What can hang from each mark
zado: semok valog
pateb: luso nakuz
nurozuv: fozu malu
valog: bulufuz mugos zado
zifot: semok
nakuz: pateb
semok: zado
luso: bulufuz malu mifa pateb tuzipi
malu: nurozuv
bulufuz: valog
mugos: rugeres
mifa: luso

Every row comes from one small tree of marks. Brackets hold a mark, then the marks that hang from it, in alphabetical order. Every link used is in the known rows. Which tree was each row made from?
In the rows, zero is written as 128.
Known rows
[semok [zado [valog bulufuz [mugos rugeres]]]]: [188 125 118 154 115 134 142 117 220 105  63 137 184 150 136  99 167 134
 141  89  99 129  84 123 114 193 105 156 125 125 117  30 158 131  42 114
 122]
[valog mugos zado]: [ 97 130 128 146  92 144 157 112 123 103 119 164 164 142 151 138 181 153
 174 104 113 132 105 105 132 167 155 166 107  77 137 115 141 135 102  93
 141]
[bulufuz [valog [mugos rugeres] [zado semok]]]: [ 96 110 141 154  88 123 173 168 137 147 102 170 172 129 180 101 172 119
 174 100  83 121  53 117 128 166 153 205 113 126 156  58 107 114  91 103
  98]
[valog bulufuz [mugos rugeres] [zado semok]]: [133 123 121 139  86 148 178 165 177 123  73 148 174 158 174 123 177 144
 175  99  68 123  96 100 115 168 169 177 115  85 135  46 124 138  52  88
 104]
[luso bulufuz]: [147 127 118 132 109 140 121 149 157 137 139 119 144 126 132  93 135 108
 106 143 116 136 123 114 116 130 135 122 138 135  97 115 122  99 124 116
 120]
[malu [nurozuv fozu]]: [105 121 119 125 118 112 113 142 135 179 115 128 159  70 116 135 178 131
 121 146 104 143 141 117 137 151 147 149 152 148 109 113 150 117  84 136
 134]
[luso mifa tuzipi]: [132 118 118  85 169 137  89 133 113 119 134 112 125 135 122  90  98 126
 151 103 116 128  84 102 121 137 116 107 142 116 118 134 124  93 165 101
 142]
[nakuz [pateb [luso tuzipi]]]: [150  81 144 138 111 116  97 110 114 115 107 136 126 137 161  69  97 133
 146 135 131 114  60 102 104 125 124 148 117 127  91 109 120 160 146 129
 143]
[bulufuz [valog zado]]: [100 118 136 153 105 137 152 128 124 142 138 169 145 132 144 107 142 130
 138 118 124 133  71 129 140 154 132 186 124 141 146 124 131 102 134 115
 127]
[luso [bulufuz valog] malu pateb tuzipi]: [182  46 104 123 105 136 107 141 146 110 145 122 127 137 151  34  70  90
  89 125 118 118  34  82 128 146  86 115  98 145  51 106  91  50 177 110
 131]
[luso tuzipi]: [147 116 115 114 126 132 104 116 108 105 121 134 127 134 126  96 101 144
 137 114 118 111  82 113 135 127 118 116 118 127 131 150 121 102 134 124
 124]
[mugos rugeres]: [106 132 140 136 131 111 128 130 165 140 116 140 119 145 139 107 121 123
 151 122 126 131 121 128 144 127 134 146 143 139 129 109 117 122 109 138
 102]
[nurozuv fozu]: [109 111 110 126 130 127 140 164 130 155 130 125 154  93 119 117 136 129
 121 122 117 140 117 122 136 162 133 150 142 140 125 128 141 108 102 126
 132]
[pateb [luso bulufuz malu mifa] nakuz]: [189 129 107 135 147 154 103 157 182 183 145 106 126 135 121  89 126  77
 125 129 136 139 101  92 100 140 143 113 168  92  41  75  98 143 163 119
 139]
[zifot [semok [zado [valog bulufuz mugos]]]]: [236 128 101 142 108 127 175 117 184  94  68 126 192 131 128 132 155 171
 143  90 100 112  74 109  99 209  92 139 104  94 107  71 144 149  63 111
 138]
[nurozuv fozu malu]: [132  99  86 131 131 131 135 145 135 144 129 129 132  77 135 117 132 116
 131 100 109 131 106 100 147 164 149 134 135 110 117 104 114 125 107 135
 154]
[zado semok [valog bulufuz [mugos rugeres]]]: [199  94 111 136  97 133 155 159 200 123  51 109 177 139 130 116 161 100
 131 122  56 115  93 124 110 159 130 147 115 138 125  25 131 145  47  99
 100]
[luso malu mifa pateb tuzipi]: [138  70 111  73 174 131  82 127 123  97 138  92 104 139 137  87  73 106
 147  96 130 118  72  79 132 160 109  81 108  88  70 114 101  98 192  91
 151]
[nakuz [pateb [luso [malu nurozuv] tuzipi]]]: [173  84 136 134  93 108  80  69 137 137 101 151 117 121 164  94 133 112
 148 150 124 125  72  69 102 127 147 154 111 117  39  86 122 184 132 139
 144]
[nakuz [pateb [luso [bulufuz valog] tuzipi]]]: [175  63 136 163  84 128 102 141 135 145 119 139 153 126 176  11  84 102
 100 159 120 126  18 100  91 122 105 172 133 173  62  87 107 105 163 124
 146]
[mifa [luso bulufuz pateb]]: [138  91 118 143 127 143  90 156 136 155 112 114 160 113 124 105 121 108
  85 148 109  99 141 118 144  99 124 110 140 143  70 115 111  80 135  93
 121]
[pateb [luso tuzipi] nakuz]: [173 118 108 147 133 136  98 128 107 133 107 137 119 142 116  83 100 139
 140 125 126  92  67 124 121 111 102 118 136 116 131 127 113 141 132 145
 128]
[pateb nakuz]: [142 141 129 144 135 133 117 145 150 139 125 136 121 126 130 129 116 125
 122 116 140 107 120 143 123 132 113 100 118 120 162 121 133 135 114 145
 130]
[valog bulufuz [mugos rugeres] zado]: [119 131 135 156  82 147 169 121 191 107  81 165 168 172 165 117 169 163
 173 109  93 135 105 108 134 170 156 186 122  80 112  69 142 127  66  92
 126]
[nakuz pateb]: [115 100 160 135 114 116 115 130 153 120 127 139 129 129 180 117 109 119
 123 132 144 130 112 118 103 140 133 131 102 127 120  95 144 152 126 133
 149]
[mifa luso]: [132 140 120 139 129 139 116 113 117 159 104 142 159 120 114 153 134 130
 108 135 118 113 143 129 151  97 137 142 142 142 114 147 120 123 119 120
 117]
[zifot semok]: [154 134 125 124 129 108 156 134 129 136 120 130 130 124 130 139 114 158
 150 122 125 118 111 121 128 148 121 125 117 113 123 148 105 136 128 134
 122]
[bulufuz valog]: [134 111 141 146 117 124 137 139 126 144 129 139 139 118 136 110 114 120
 104 136 132 135  89 142 126 129 102 150 126 165 126 116 117 100 146 134
 129]
[valog [mugos rugeres] [zado semok]]: [ 90 126 131 137  99 127 164 157 144 126 102 160 163 140 168 124 187 125
 191  91  79 123  91 104 131 169 178 185 112  91 161  67 112 143  70  98
  99]
[semok zado]: [125 150 120 131 147 134 125 129 130 122 138 143 143 116 140 115 143 142
 140  87 138 128 118 119 122 152 117 131 140 120 142 108 135 127 115 140
 127]
[mifa [luso [bulufuz [valog mugos]]]]: [169 115 125 174  74 149 133 138 131 161  97 154 206 108 140 107 149 115
  77 150 101 130  99 116 132 105 120 167 138 160  75 106 112  75 124 102
 125]
[luso bulufuz mifa pateb tuzipi]: [140  68 107  91 162 139  65 168 136 116 141  83 132 131 136  45  80 106
 125 115 109 113  82  90 118 143 107  73 133 118  70 108 113  51 181  75
 146]

Which tree is each row?
[111 113 122 138 112 137 158 167 111 160 138 149 152 110 153 113 156 108
 137 108  97 117  67 123 126 152 146 178 113 148 167  97 111 120 128 109
 109]
[bulufuz [valog [zado semok]]]
[164 129 111 139 123 124 129 107 147  97 102 135 177 116 118 118 175 120
 142  86 118 118  86 123 113 189 104 142 122 116 138  72 154 142  81 112
 133]
[semok [zado [valog mugos]]]
[147 117 116 199  96 154 135 160 154 180 135 160 160 135 134  63 147 110
 123 139 127 114  54 127 117 141 127 180 153 142 110  92 113 108 130 124
 119]
[pateb [luso [bulufuz [valog zado]]] nakuz]
[161  80 138 104 142 128  90 106 139 127 126 120 116 148 164  77  88 102
 162 116 137 135  54  72  99 148 144 137 129  91  36  85 110 170 187 111
 165]
[nakuz [pateb [luso malu mifa tuzipi]]]
[199 127  99 139 137 147 134 116 185 117  93 115 164 131 109 113 150 126
 107 103 106 121  96 132 105 176 102 130 133 141 125  69 163 129  77 120
 129]
[semok [zado [valog bulufuz]]]
[132  86 123  98 184 133  56 165 120 115 131  99 107 132 135  82  60 128
 140  88 132  86  69 117 119 143  84  50 112  98 137 107 123  88 172 106
 154]
[luso mifa [pateb nakuz] tuzipi]
[222  90  96 126  94 149 154 155 165 110  68  92 179 122 119 138 167 106
 105 129  63 111  98 122  93 163 122 129  98 127 122  50 140 155  68  90
 127]
[zado semok [valog bulufuz mugos]]
[161  87 105 132 120 145  99 134 159 145 121 118 152 129 129 114 116  86
  86 138 120 112 132  87 148 114 139 118 122 119  34 112  98  96 143  99
 122]
[mifa [luso bulufuz malu pateb]]
[156 117 106 134  79 170 180 157 138 112  89 133 182 135 166 145 186 151
 150 104  68 121 104 100 103 168 161 157  94  73 134  65 134 148  73  83
 131]
[valog bulufuz mugos [zado semok]]
[156  97 121 130 109 110 139 154 172 130  73 120 163 130 123 116 162  81
 149 112  76 112  84 127 121 162 139 151 114 142 147  49 119 151  61 106
  88]
[zado semok [valog [mugos rugeres]]]
[149 119 118 129 149 144 107 155 141 173 138  94 144 128 116  79 135  96
 129 148 116 145 123 105 105 119 143 132 187 124  46  90 110 120 165 100
 139]
[pateb [luso bulufuz mifa]]
[160  90 137 127 124 134 106 139 186 164 144 111 132 135 168  73 119  66
 128 141 139 155  97  73  81 153 162 144 150 101   4  54 108 163 178  98
 160]
[nakuz [pateb [luso bulufuz malu mifa]]]
[193 131 107 138 123 103 160 115 151 105  93 137 182 115 119 129 163 152
 165  79 116 112  70 110 115 208 101 139 106  99 129  93 130 149  82 117
 128]
[zifot [semok [zado [valog mugos]]]]
[189 106  86 108 106 149 107 117 156 109 141 133 132 151 129  68 105 102
 119 121 118 139  69  65 124 143 132 111 121 114  66 131 105  93 138 118
 118]
[luso bulufuz malu tuzipi]
[144 104 135 147 105 103 125 113 188 112  78 139 158 150 116 110 152 102
 153 121 103 125  94 131 140 166 120 158 124 137 124  78 139 137  74 111
 110]
[zado [valog [mugos rugeres]]]
[106 112 141 163  80 138 166 121 114 120 121 172 171 131 160 117 165 144
 154 109 119 134  68 122 130 168 131 194 105 113 132 103 131 110 123 100
 139]
[bulufuz [valog mugos zado]]
[209 119 100 143 112 150 147 113 179  86  79 122 189 129 127 122 173 136
 120  92  99 124  94 121 100 185  96 138 118 106 115  49 167 138  65 105
 144]
[semok [zado [valog bulufuz mugos]]]
[176 110 101 148  98 151  96 135 118 162 113 150 181 117 119  63 101 109
  77 150 100 117  58 107 145  91 104 147 145 187  89 146 100  44 145 114
 106]
[mifa [luso [bulufuz valog] tuzipi]]
[152  90 147 162  94 125 110 143 165 150 126 126 145 124 170  72 126 102
 114 162 130 131 101 106  86 120 146 155 141 128  57  72 123 152 134 121
 145]
[nakuz [pateb [luso bulufuz]]]
[169  94  95 142 131 150  55 162 140 133 105 129 151 126 120  74  81 118
  88 122 111  64  83 110 142 101  97  75 123 133 111 131 109  64 134 110
 120]
[mifa [luso bulufuz [pateb nakuz] tuzipi]]
[168 116 108 106 109 124  90  79 128 130 115 145 122 121 128 118 141 119
 141 132 112 131  98  77 129 130 138 117 109 117  75 130 124 131 122 138
 123]
[luso [malu nurozuv] tuzipi]
[151  90 119 131 143 127 107 144 162 119 133 120  94 136 143 126  93 106
 120 107 152  94 109 116 127 151 106  78  85  89 109 101 114 137 145 134
 140]
[luso malu [pateb nakuz]]
[174 130 104 115 111 130  77  65 113 155  91 159 146 113 109 139 149 119
 120 144 103 116 114  79 155  99 145 133 127 132  65 148 112 122 114 137
 111]
[mifa [luso [malu nurozuv] tuzipi]]
[182 125 114 156 124 136 130 122 153 153 125 134 110 142 121 127 126 107
 135 125 150 116 103 118 116 130 128 134 132  96  89 101 105 184 135 156
 136]
[pateb [luso malu] nakuz]
[172 125  95 129 112 155  89 126 123 145 109 140 173 129 112  83 113 121
  98 144  96 113  94  93 145  97 128 123 150 149  88 154 107  70 122 108
 107]
[mifa [luso bulufuz tuzipi]]
[182  68 145 171  78 124 134 133 178 163 135 140 141 124 180  56 113  71
  92 157 143 150  56  93  88 139 128 184 126 151  19  62 104 147 165 134
 146]
[nakuz [pateb [luso [bulufuz valog] malu]]]
[ 83 120 158 170  85 122 164 123 155 128 107 191 163 152 170  94 157 136
 174 105 116 137  60 123 149 171 137 209 120 126 134  87 125 102 101 107
 118]
[bulufuz [valog [mugos rugeres] zado]]
[146 133 123 148 123 110 133 110 185 109  88 150 170 136 127  95 170 115
 162  80 115 121  81 124 128 189 114 161 131 130 136  53 148 138  62 121
 109]
[semok [zado [valog [mugos rugeres]]]]
[152 113 102  89 150 148  81 150 140 131 147 103 141 133 125  54  99 109
 133 118 107 139  85  86 112 136 125  93 155 126  89 127 118  68 164  94
 137]
[luso bulufuz mifa tuzipi]
[186  73  88 119 121 144  81 155 172 105 136 120 114 143 142  63  74 100
 109 104 127  92  56  83 121 151  98  61  92  95  87 103 104  85 148 120
 129]
[luso bulufuz malu [pateb nakuz] tuzipi]
